Each row was made from one path, in order. Every step used is in the known rows, and no mark comes twice. Write each row's path.
Known rows
dusu -> modeki -> nomuv -> veti: [-1.94  1.13  1.60  2.98 -0.10 -0.40 -0.06 -0.33 -0.48  0.26 -3.82  2.46
 -0.15 -4.44  5.81 -1.12 -4.01 -2.38  3.02 -3.01 -3.74  3.84  0.23  0.09
 -0.05]
dusu -> dedoz: [-1.09  2.73  3.25  1.86  0.47 -2.31  0.03  1.85  0.87  1.67 -3.12  1.59
 -2.06 -2.96  5.15 -0.97 -2.67 -0.48  2.75 -2.31 -3.59  3.49 -0.21 -0.77
 -2.36]
vego -> modeki: [-1.35  1.13  0.86  0.39  0.01 -1.01  0.85  2.54  0.96  2.44 -2.54  0.33
 -0.17 -1.50  1.36  0.36 -5.49  0.33  4.49 -1.98 -2.71 -0.92 -2.38 -4.58
 -1.30]
natuk -> modeki -> nomuv -> veti -> lones -> dedoz -> ludito: [-1.00  4.64 -0.74  0.60  2.32  0.06  0.11 -2.84 -2.51  1.84 -4.62  2.60
 -4.56 -3.44  5.13  0.69 -1.63 -0.17 -0.16 -0.53 -7.42  7.18  3.39  0.33
 -2.75]
dedoz -> natuk: [-0.57  3.46  0.78  1.60  2.91 -1.67  0.77 -0.24  0.58  1.97 -2.65  2.00
 -1.92 -3.50  4.39 -2.53 -2.22 -0.35  2.96 -0.46 -5.51  3.38 -0.34 -3.31
 -1.81]
lones -> dedoz: [-0.31  4.17 -0.34 -0.24  1.37 -1.26  0.58  0.99 -1.12  2.03 -5.12  2.41
 -2.43 -1.63  3.07  1.66 -3.38  0.84  2.32 -0.66 -5.38  3.95  0.64 -2.32
 -2.31]
lones -> dedoz -> natuk: [ 0.27  5.12 -0.17  0.79  3.40 -1.31  0.29 -0.94 -0.47  2.20 -4.41  2.56
 -2.84 -2.84  4.22 -1.66 -1.97  0.74  1.88  0.30 -6.71  5.33  0.25 -3.26
 -2.42]
ludito -> veti: [-1.85  3.14  1.49 -0.12  1.41 -1.77  2.13 -0.25  0.00  0.76 -2.15  1.40
 -3.69 -3.01  5.89  0.73 -2.71 -0.91  2.69 -0.98 -4.83  1.16  2.28  0.08
 -2.55]
veti -> natuk -> modeki -> nomuv -> dedoz: [-0.61  2.69  0.54  1.95  1.07 -0.79 -0.59 -0.97  1.62  1.05 -5.05  0.81
 -1.68 -4.17  4.24 -2.41 -2.33 -0.60  1.82 -0.79 -6.56  4.89 -0.72  0.77
  0.08]
veti -> natuk -> modeki -> dusu: [-1.08  2.36  0.25  2.95 -0.26 -1.71 -1.09  1.21  2.19  3.87 -5.43  0.28
 -1.95 -4.45  2.57 -2.80 -3.94  1.10  3.12 -1.99 -5.24  4.28 -2.21 -3.39
 -1.11]
dusu -> dedoz -> natuk -> modeki -> nomuv: [-1.13  2.57  1.78  4.40  0.06 -1.64 -0.86 -0.06  1.48  2.44 -2.38 -0.39
 -0.97 -4.26  4.20 -2.61 -3.11  0.30  2.41 -2.19 -3.56  5.49 -0.96 -0.49
  0.39]
natuk -> modeki -> dusu -> dedoz: [-1.57  2.64  2.84  4.50 -1.15 -2.32 -2.16  1.88  2.68  3.47 -3.74  1.03
 -1.39 -4.53  4.52 -2.58 -3.34  1.08  2.74 -3.36 -3.36  5.75 -1.69 -1.20
 -1.63]
dusu -> dedoz -> natuk -> modeki -> nomuv -> veti -> ludito: [-1.61  5.04  1.12  1.78  0.67 -1.29  0.54 -2.15  0.53  0.91 -3.50  1.66
 -3.62 -3.63  7.81 -3.09 -1.33 -2.04  1.06 -0.96 -6.59  6.82  2.57  1.59
 -0.61]
ludito -> veti -> lones -> dedoz -> natuk -> modeki: [-0.31  4.01 -0.50  0.54  2.66 -2.15  2.00 -2.26  0.51  2.12 -2.87  0.81
 -5.05 -3.83  5.53 -0.99 -0.54  0.66  0.51 -0.71 -7.95  6.66  1.88 -1.30
 -4.07]
dusu -> dedoz -> ludito -> veti: [-2.57  4.40  2.37  0.64  1.73 -1.56  0.99 -2.17 -0.13  1.37 -1.78  1.70
 -5.09 -4.29  7.62 -0.78 -0.92 -1.05  1.18 -0.68 -5.42  3.73  3.69  1.50
 -3.63]
natuk -> modeki -> nomuv -> dedoz: [-1.34  2.36  0.62  2.87  0.26 -0.79 -0.95 -0.43  1.72  1.00 -3.50  1.39
 -0.69 -3.95  4.19 -1.60 -2.87 -0.48  2.22 -1.42 -5.39  4.86 -0.62  0.90
  0.48]
dusu -> modeki -> nomuv -> dedoz: [-1.05  1.76  0.71  2.92 -0.16 -0.31 -1.21 -0.80  1.19  0.28 -4.27  2.25
  0.37 -4.97  4.74 -1.98 -2.90 -1.11  2.59 -1.87 -4.77  4.61 -1.04  0.11
  0.36]
nomuv -> dedoz -> natuk -> modeki: [-1.36  2.70  0.18  2.79  1.85 -2.12  0.72 -1.18  3.08  1.92 -1.67  1.02
 -1.95 -4.60  4.87 -3.71 -1.00 -0.35  2.26 -1.08 -7.17  6.01 -0.48 -1.55
 -2.56]
nomuv -> modeki -> dusu -> dedoz: [-0.92  1.98  2.12  4.01 -1.30 -1.33 -2.35  1.28  2.62  2.76 -4.90  1.08
 -0.95 -5.41  5.16 -2.38 -3.38 -0.49  3.12 -2.86 -3.50  5.61 -2.78 -1.75
 -1.54]
nomuv -> dedoz -> natuk: [-0.33  4.21  0.75  1.82  3.72 -1.03 -0.03 -1.76  1.32  1.05 -3.48  3.04
 -2.18 -4.19  5.47 -4.00 -1.01 -0.59  2.18  0.28 -7.32  4.97 -0.29 -1.51
 -1.91]
dedoz -> ludito: [-2.34  3.31  0.18  1.02  1.35 -0.83  0.33 -0.45 -0.45  2.23 -2.03  2.00
 -2.43 -3.36  3.84 -0.23 -2.41 -0.92  2.79 -0.38 -5.21  3.12  1.58 -1.95
 -2.43]
veti -> nomuv: [-0.25  4.13 -0.31 -1.71  2.04 -2.86  2.23  0.54 -0.44  2.00 -4.90  0.29
 -2.70 -1.72  3.64  0.39 -2.14  0.92  1.74 -0.72 -4.98  2.10  1.44 -1.73
 -1.92]
ludito -> dedoz -> natuk -> modeki: [-2.02  3.29  0.03  1.49  1.97 -2.49  1.70 -1.46  2.98  3.18 -0.65 -0.24
 -3.06 -4.53  4.80 -3.35 -1.56 -0.44  2.25 -1.00 -6.74  5.88  0.37 -1.67
 -2.12]

Write each row's path
[-1.67  3.05  0.46  2.84  0.78 -1.15  0.08 -1.23  1.56  2.92 -1.90 -0.52
 -1.62 -4.41  4.04 -2.38 -3.36 -0.09  2.36 -1.29 -4.52  5.34 -0.39 -0.30
  1.24]	ludito -> dedoz -> natuk -> modeki -> nomuv
[-0.18  4.84  1.60  2.36  2.02 -2.01 -0.72 -2.48  1.95  2.47 -5.24  0.78
 -3.59 -5.81  7.44 -4.94 -0.52  0.33  0.92 -0.76 -5.91  6.61 -0.51 -0.99
 -2.41]	ludito -> veti -> nomuv -> modeki -> dusu -> dedoz -> natuk
[ 0.63  4.74 -0.37 -2.28  3.01 -1.12  1.87 -1.38 -2.81  0.90 -5.85  2.80
 -5.95 -1.90  5.16  2.85 -1.66  0.68  0.36 -0.42 -7.34  4.37  3.10 -0.44
 -3.85]	ludito -> veti -> lones -> dedoz
[-1.22  1.15 -0.42  3.66 -1.61 -0.54 -1.97  1.17  2.38  2.96 -5.10  1.13
 -0.06 -5.38  3.13 -1.41 -4.51 -0.60  4.12 -2.16 -3.83  3.96 -3.42 -3.64
 -0.60]	nomuv -> modeki -> dusu
[-1.36  2.63  1.59  3.38  0.99 -2.92  0.69  0.04  2.86  2.54 -1.15 -0.02
 -2.17 -4.45  5.11 -3.42 -1.16 -0.03  2.14 -2.16 -5.52  6.19 -0.49 -1.84
 -3.05]	dusu -> dedoz -> natuk -> modeki
[-2.10  4.99  0.03  2.93  0.79 -1.19 -0.89 -2.16  2.68  3.72 -3.72  1.75
 -3.37 -5.21  6.13 -4.80 -2.51 -0.05  1.93 -0.97 -6.82  7.30  0.19 -1.00
 -0.56]	nomuv -> veti -> ludito -> dedoz -> natuk -> modeki -> dusu
[-0.94  3.25  0.83  1.54  1.43 -0.86 -0.02 -2.10  1.34  0.70 -4.73  0.68
 -2.91 -4.58  5.66 -2.33 -1.71 -0.83  1.22 -0.54 -7.11  4.66  0.50  2.00
 -0.40]	ludito -> veti -> natuk -> modeki -> nomuv -> dedoz
[-1.16  4.44  0.55 -1.55  3.37 -1.43  2.22 -2.46 -0.87  1.37 -4.80  0.59
 -5.92 -4.11  6.04 -1.59 -0.88 -1.49  1.18  0.82 -7.83  2.40  2.69 -0.57
 -3.42]	dedoz -> ludito -> veti -> natuk
[ 0.14  2.50  0.92  1.28  3.00 -0.67  0.85 -2.00 -1.59  0.51 -4.36  2.58
 -3.84 -3.61  5.87 -0.67 -1.80 -1.22  0.94 -1.82 -6.63  5.29  1.66  0.25
 -1.81]	dedoz -> natuk -> modeki -> nomuv -> veti -> lones
[-0.78  4.90  0.16 -2.43  2.49 -2.88  3.15 -1.19 -0.59  1.21 -4.45  0.02
 -4.51 -2.29  5.79  0.53 -1.24  0.60  0.93 -0.20 -5.66  1.71  3.31  0.28
 -2.53]	ludito -> veti -> nomuv
[ 0.73  4.35 -0.11 -1.50  3.42 -0.66  1.24 -0.95 -3.02  0.63 -6.65  4.09
 -4.78 -1.72  5.16  2.15 -2.07 -0.22  0.46 -0.90 -7.60  5.34  2.49 -0.57
 -3.64]	nomuv -> veti -> lones -> dedoz
[-1.20  4.01 -0.27  1.26  0.72 -0.76  0.35 -2.11 -0.42  2.28 -4.79 -0.85
 -3.76 -4.03  4.36 -0.66 -2.55  0.12  0.85 -0.41 -6.11  5.28  1.52  0.42
 -0.65]	lones -> dedoz -> ludito -> veti -> natuk -> modeki -> nomuv
[-1.30  3.30  0.46  4.71  0.49 -1.29 -2.23 -0.39  3.24  3.49 -4.03  1.84
 -1.21 -5.39  4.01 -4.52 -2.92  1.33  2.73 -1.54 -5.92  6.35 -2.22 -2.48
 -0.76]	nomuv -> dedoz -> natuk -> modeki -> dusu
[-0.52  3.38  0.77  0.61  1.68 -0.71  0.22 -3.23 -0.62  1.21 -4.66  1.95
 -5.88 -5.53  7.25 -0.13 -0.44 -1.24  0.41 -1.24 -6.87  5.65  2.31  0.42
 -4.05]	nomuv -> modeki -> dusu -> dedoz -> ludito -> veti -> lones
[-0.78  3.93 -2.35 -1.72  1.14 -1.47  2.24 -3.31  0.53  1.43 -5.15 -0.62
 -4.20 -4.77  6.35  0.31 -0.16 -1.22  0.41  0.16 -7.46  5.31  1.97 -0.48
 -3.58]	lones -> dedoz -> ludito -> veti -> nomuv -> modeki
[-1.37  3.57 -1.17  1.51 -0.30 -0.93 -0.70 -1.96  1.59  3.01 -5.66  0.25
 -2.72 -5.83  5.15 -1.81 -2.27  0.03  1.80 -0.79 -5.47  4.98 -0.39 -1.65
 -1.58]	dedoz -> ludito -> veti -> nomuv -> modeki -> dusu
[-0.39  4.39  2.71  3.97  1.95 -1.72 -1.92 -0.21  1.49  2.94 -4.39  2.44
 -2.08 -4.74  5.50 -4.67 -2.40  0.93  2.41 -1.44 -4.57  5.75 -1.56 -2.38
 -1.50]	modeki -> dusu -> dedoz -> natuk
[-2.54  4.68  0.05 -0.93  0.74 -0.71  1.68 -3.39  0.43  1.21 -3.30  1.68
 -3.77 -4.17  7.76 -2.02 -2.23 -2.82  1.53 -0.68 -6.68  5.77  2.90  1.77
  0.27]	dusu -> modeki -> nomuv -> veti -> ludito -> dedoz
[-0.92  4.05 -0.71  0.56  1.94  0.38 -0.05 -3.33 -2.97  1.11 -5.36  3.36
 -3.85 -4.18  5.51  0.42 -1.57 -0.83  0.36 -0.91 -7.01  7.04  2.97 -0.44
 -2.74]	dusu -> modeki -> nomuv -> veti -> lones -> dedoz -> ludito
[-0.68  5.23 -0.45 -0.05  2.94  0.53 -0.23 -2.93 -3.37  1.34 -5.51  3.59
 -4.60 -3.00  5.17  1.08 -1.79 -0.35  0.18 -0.13 -7.19  6.36  3.49  0.36
 -2.38]	modeki -> nomuv -> veti -> lones -> dedoz -> ludito
[-1.58  5.01 -0.73  0.19  1.84 -0.49  0.06 -1.12 -1.42  2.39 -3.87  2.58
 -3.30 -2.86  3.67  0.56 -2.22  0.23  1.51  0.18 -6.36  5.06  2.17 -1.87
 -2.82]	lones -> dedoz -> ludito
[-1.45  6.35  0.10 -0.85  4.00 -1.19  1.91 -3.86  0.58  1.68 -2.86  2.52
 -4.99 -3.95  7.93 -4.08 -0.67 -2.05  1.34  1.00 -8.41  5.87  2.69  0.04
 -1.29]	nomuv -> veti -> ludito -> dedoz -> natuk
[-1.30  5.74 -0.69  0.68  1.08 -0.74  0.85 -2.57 -0.55  1.03 -4.54  2.08
 -3.91 -2.92  6.92 -1.76 -1.82 -1.37  0.72 -0.12 -7.50  6.92  2.95  0.88
 -0.59]	lones -> dedoz -> natuk -> modeki -> nomuv -> veti -> ludito
[-0.42  3.27  0.75  3.29  2.07 -0.52 -0.97 -2.36  1.27  0.81 -3.83  2.35
 -0.66 -5.49  5.52 -4.60 -1.55 -0.72  2.16 -0.69 -6.15  5.80 -1.06 -1.31
 -0.22]	dusu -> modeki -> nomuv -> dedoz -> natuk
[-1.98  3.41  0.11  2.64  0.30 -1.32 -0.82 -1.04  1.70  3.72 -4.84  0.27
 -3.78 -5.32  4.30 -2.99 -2.61  0.82  1.93 -1.05 -6.26  4.89 -0.06 -1.86
 -2.03]	dedoz -> ludito -> veti -> natuk -> modeki -> dusu
[-1.81  3.70  0.36  3.63  0.56 -1.47 -1.37 -0.69  3.07  4.47 -3.21  0.94
 -2.06 -5.31  4.02 -4.20 -3.39  1.29  2.82 -1.53 -5.34  6.16 -1.61 -2.56
 -0.52]	ludito -> dedoz -> natuk -> modeki -> dusu
[-0.78  3.73  0.46 -1.33  3.24 -1.08  2.19 -2.79 -2.29  0.56 -3.22  2.41
 -6.35 -3.44  6.22  1.46 -0.65 -0.94  0.60 -0.46 -7.00  3.12  4.20  0.38
 -4.18]	dedoz -> ludito -> veti -> lones
[-1.38  2.92  0.53  4.53 -0.09 -1.52 -1.68  0.56  2.75  3.91 -3.41  1.06
 -1.22 -4.86  3.19 -3.50 -3.76  1.56  3.30 -2.05 -4.70  5.47 -2.23 -3.68
 -0.86]	dedoz -> natuk -> modeki -> dusu
